Each row comes from the steps of one path. Every step used is in the known rows, and no mark comes twice. Write the path behind each row, first mark first.
Known rows
kome/zibeno: [-1.36 -0.61 -1.83 -1.10 -0.50  0.48 -0.34  0.62 -1.12 -0.25 -0.69 -2.37
  1.15 -0.98  2.87 -0.25  0.34 -0.01 -0.55]
misinot/fudal/rigos/mamobo/zibeno/kome: [-3.60 -2.76  0.00 -3.09  0.66  1.70 -0.28  2.88  1.17  0.40 -3.31 -6.83
 -0.20  2.60  0.24 -1.64  1.97 -1.98  0.14]
zibeno/kome/samon/misinot: [-2.32 -2.19  0.33 -0.84 -2.27  0.44 -0.52 -0.08 -0.79 -1.86 -3.29 -1.62
  0.16  1.66  1.20 -0.43  1.69  1.25 -1.72]
samon/misinot/fudal/rigos/mamobo: [-1.54 -0.71  1.45 -1.65  0.51 -0.44 -0.45  1.88  1.43 -0.21 -2.08 -0.90
  1.20  2.15 -0.71 -3.86  2.34  0.00  1.23]
kome/samon/misinot/fudal/rigos/mamobo: [-2.34 -1.45  0.88 -1.44 -0.22 -0.12 -0.83  2.09  1.41 -0.47 -0.48 -0.53
  0.14  1.38  0.99 -3.95  3.65  0.79  0.53]
mamobo/zibeno: [-1.19  0.53  0.02 -1.53  0.22  1.05  0.69  0.59 -0.14 -1.00 -0.44 -3.96
 -0.31  0.97  1.00 -0.77 -0.13 -0.59  0.28]
samon/misinot/fudal/rigos/mamobo/zibeno/kome: [-3.86 -2.28  0.97 -3.50 -0.01  1.27 -0.15  2.43  0.70 -0.77 -5.32 -6.81
  0.75  3.97 -0.26 -2.68  1.96 -1.22  0.23]
samon/misinot/fudal: [-0.36  1.11  0.81 -1.51  1.33 -0.93 -1.29  0.76 -0.82 -1.54 -3.64  0.12
  1.12  2.32 -2.34 -2.13  1.71  0.99  0.68]
misinot/samon: [-1.20  1.03 -0.18 -0.09 -0.34  0.16 -0.49 -0.35 -0.66 -0.32 -2.49  0.02
 -3.12  0.18 -1.65 -0.46  1.29  0.83  0.22]
rigos/mamobo/misinot/samon: [-3.37  0.35  0.20 -0.50  0.16 -0.37  1.72  0.81  0.49 -0.63 -2.80  1.11
 -3.26  3.05 -2.26 -0.86  2.39  2.07  1.02]
zibeno/kome: [-1.49 -2.36 -0.38 -0.53 -0.65  0.85 -0.30  0.29 -0.21  0.51 -2.90 -2.51
 -0.04  1.07 -0.35  1.37  0.12 -0.86 -1.21]
fudal/rigos/mamobo/zibeno/kome: [-3.58 -3.10  0.27 -2.35 -0.80  1.98  0.77  1.84  1.38  0.42 -2.54 -6.90
 -0.08  2.13  1.37 -1.00  0.78 -2.01 -0.34]
zibeno/kome/samon/misinot/mamobo/rigos/fudal: [-2.99 -2.98  0.66  1.06  0.42  0.64  0.60 -2.05  1.45 -2.03 -4.02 -2.68
  0.21  3.61  0.28 -1.36  2.13 -1.80 -1.72]
fudal/rigos/mamobo/zibeno/kome/samon: [-4.18 -3.80 -0.36 -1.86 -1.84  2.28  0.20  1.95  1.24 -0.08 -0.01 -5.80
 -1.43  0.80  3.79 -1.07  2.35 -0.82 -1.32]
mamobo/misinot/samon: [-1.88  1.64 -0.25 -0.60  0.42  0.11  0.72 -0.16 -0.68 -1.46 -3.34  1.33
 -3.47  2.14 -2.93  0.30  1.22  1.49  0.39]
rigos/fudal/misinot/samon: [-1.51 -0.31 -1.10  1.54  0.31  0.77 -1.49 -1.34  0.33  1.03 -3.18  0.06
 -2.16  0.09 -3.44 -0.49  3.21  0.69 -0.28]
rigos/fudal: [-0.42 -1.62  0.70  0.29  1.99 -1.10 -0.35 -1.38  1.15  0.71  0.84 -0.30
  1.28  0.61 -0.98 -1.05  0.91 -1.64 -0.71]
fudal/misinot/mamobo/rigos: [-0.57  0.99 -1.68  2.80 -0.72  2.88  0.96 -0.64  1.01 -0.88 -3.30 -0.63
 -1.01  1.54 -0.76  0.46  1.25 -0.36  0.80]
fudal/misinot/samon: [-1.10  1.13 -1.78  1.30 -1.33  1.73 -1.12 -0.33 -0.61  0.52 -3.60  0.26
 -3.05 -0.32 -2.68  0.30  2.52  1.95  0.31]
misinot/mamobo/zibeno/kome: [-3.09 -1.37 -0.67 -2.35 -0.47  1.85  0.71  0.08 -0.74 -1.32 -5.78 -6.09
 -1.04  2.75  0.44  0.53  0.96 -0.77 -0.52]
samon/misinot/mamobo: [-0.90  0.98  0.63 -0.95 -0.75 -0.36  0.59 -1.46 -0.97 -2.66 -5.57 -0.11
  0.25  2.63 -0.58 -1.40  1.31  1.70  0.56]
kome/samon/misinot/mamobo/rigos: [-1.56  0.66  0.22  1.34 -1.18  1.21  1.46 -1.02  0.52 -3.44 -3.10 -0.55
 -0.89  2.59  1.55 -1.40  1.32  0.31 -0.03]

Write each row's path
[-3.39 -3.16  0.85 -1.83 -0.72  0.46 -1.12  2.34  1.27 -0.19 -2.61 -2.47
  0.21  2.19  0.83 -2.89  3.73  0.22 -0.30] -> zibeno/kome/samon/misinot/fudal/rigos/mamobo
[-4.44 -2.23  0.30 -2.76 -0.01  0.56 -0.48  2.58 -0.11 -1.49 -3.91 -4.31
 -0.08  3.70  0.73 -2.90  3.91  1.33 -0.31] -> rigos/mamobo/zibeno/kome/samon/misinot/fudal
[-4.05 -3.30 -2.05 -0.39 -0.83  2.58 -0.76 -0.51  0.27 -0.43 -3.26 -5.00
 -1.50  1.39  1.44  0.27  4.05  0.15 -2.10] -> rigos/fudal/misinot/mamobo/zibeno/kome/samon
[-1.05 -0.84  0.31  1.61  2.24  0.22  1.08 -2.05  2.03 -0.87 -1.42 -1.12
  0.20  2.45 -0.83 -1.19  0.95 -2.74 -0.12] -> misinot/mamobo/rigos/fudal
[-2.31 -3.01 -1.12 -0.16 -1.58  1.15 -0.77  0.58 -0.24 -0.02 -0.46 -1.75
 -1.39 -0.14  2.20  1.11  1.77  0.28 -2.08] -> zibeno/kome/samon
[-1.50  0.00 -0.98  2.96  0.39  1.82 -0.64 -1.32  1.34  0.61 -2.76 -0.64
 -2.31  0.94 -3.23 -0.58  2.42 -0.81 -0.02] -> mamobo/rigos/fudal/misinot/samon
[-4.53 -2.86  0.81 -1.88 -2.27  0.92  0.92  1.25  0.15 -1.82 -3.05 -4.60
  0.06  3.14  2.52 -2.06  2.37  1.50 -0.96] -> rigos/mamobo/zibeno/kome/samon/misinot
[-2.55 -1.80 -0.34 -1.93 -0.37  1.63  0.29  0.84 -0.38 -0.39 -3.22 -6.15
 -0.33  1.84  0.55  0.71 -0.10 -1.42 -0.94] -> mamobo/zibeno/kome
[-0.10  1.08 -0.15 -1.81  2.17  0.13 -1.03  1.37  0.45 -0.86 -1.38  0.33
 -0.35  1.45 -2.31 -0.76  1.24 -1.12  0.76] -> mamobo/misinot/fudal/rigos
[-0.63  0.58 -2.02  1.02 -1.08  1.84 -0.19 -0.80 -0.34 -0.36 -4.06  0.18
 -0.98  0.50 -0.97  0.70  2.62  1.70  0.55] -> fudal/misinot/mamobo
[-3.39 -0.70  1.01 -2.89 -0.21  0.77 -0.04  2.43  1.06 -1.63 -0.91 -4.49
 -0.17  2.24  2.07 -4.39  3.27  0.28  0.68] -> kome/samon/misinot/fudal/rigos/mamobo/zibeno
[-4.01 -3.00  1.04 -2.27 -2.55  1.48  0.37  1.27  0.72 -1.79 -2.96 -5.37
  0.06  2.50  2.85 -2.58  2.31  0.18 -0.90] -> fudal/rigos/mamobo/zibeno/kome/samon/misinot
[-0.79  1.28  0.71  1.10 -0.43  1.01  1.81 -1.24  0.51 -3.07 -4.66 -0.97
 -0.05  3.41 -0.36 -1.39  0.04 -0.48  0.85] -> samon/misinot/mamobo/rigos
[-0.34 -1.18 -0.92  3.43  0.92  1.70 -0.14 -1.05  2.27  1.01 -0.21 -0.59
  0.85  0.84 -1.87 -0.08  1.31 -1.95 -0.32] -> mamobo/rigos/fudal/misinot
[-3.26 -0.93  0.28 -2.67 -1.03  1.44  0.76 -0.38 -1.13 -2.67 -7.74 -6.10
 -0.14  4.07  0.02 -0.53  1.02 -0.05 -0.50] -> samon/misinot/mamobo/zibeno/kome
[-1.94 -0.81  0.69 -0.89  0.26  0.03  1.75  1.27  1.92 -0.45 -0.09  0.53
 -0.11  2.35 -0.44 -1.09  0.96 -0.03  0.92] -> fudal/rigos/mamobo/misinot
[-2.22 -1.30 -0.01 -1.67  0.05  0.03 -1.92  1.26 -1.02 -1.52 -4.04 -1.37
  0.02  2.24 -0.51 -1.24  3.12  1.21 -1.05] -> zibeno/kome/samon/misinot/fudal
[-2.83 -0.90  0.52 -1.50  0.00  0.61  1.84  1.74  1.20 -0.13  0.25 -4.04
 -0.14  1.98  1.60 -2.01  1.01  0.04  0.97] -> rigos/mamobo/zibeno
[-1.24 -0.53  1.38  1.24  1.60 -0.23  1.22 -2.46  1.57 -2.06 -3.46 -1.07
  1.19  3.64 -1.25 -2.28  1.03 -2.05 -0.05] -> samon/misinot/mamobo/rigos/fudal
[-4.01 -3.09  0.15 -1.96 -0.60  1.47  1.37  1.89  0.83  0.37 -2.70 -6.14
 -0.17  2.75  1.08 -0.52  1.00 -0.71 -0.30] -> rigos/mamobo/zibeno/kome
[-1.42 -1.14  0.46 -1.26  1.11 -0.01 -0.60  2.34  1.93  1.11  0.00 -0.94
  0.18  0.94 -0.25 -2.88  2.43 -0.76  1.23] -> misinot/fudal/rigos/mamobo
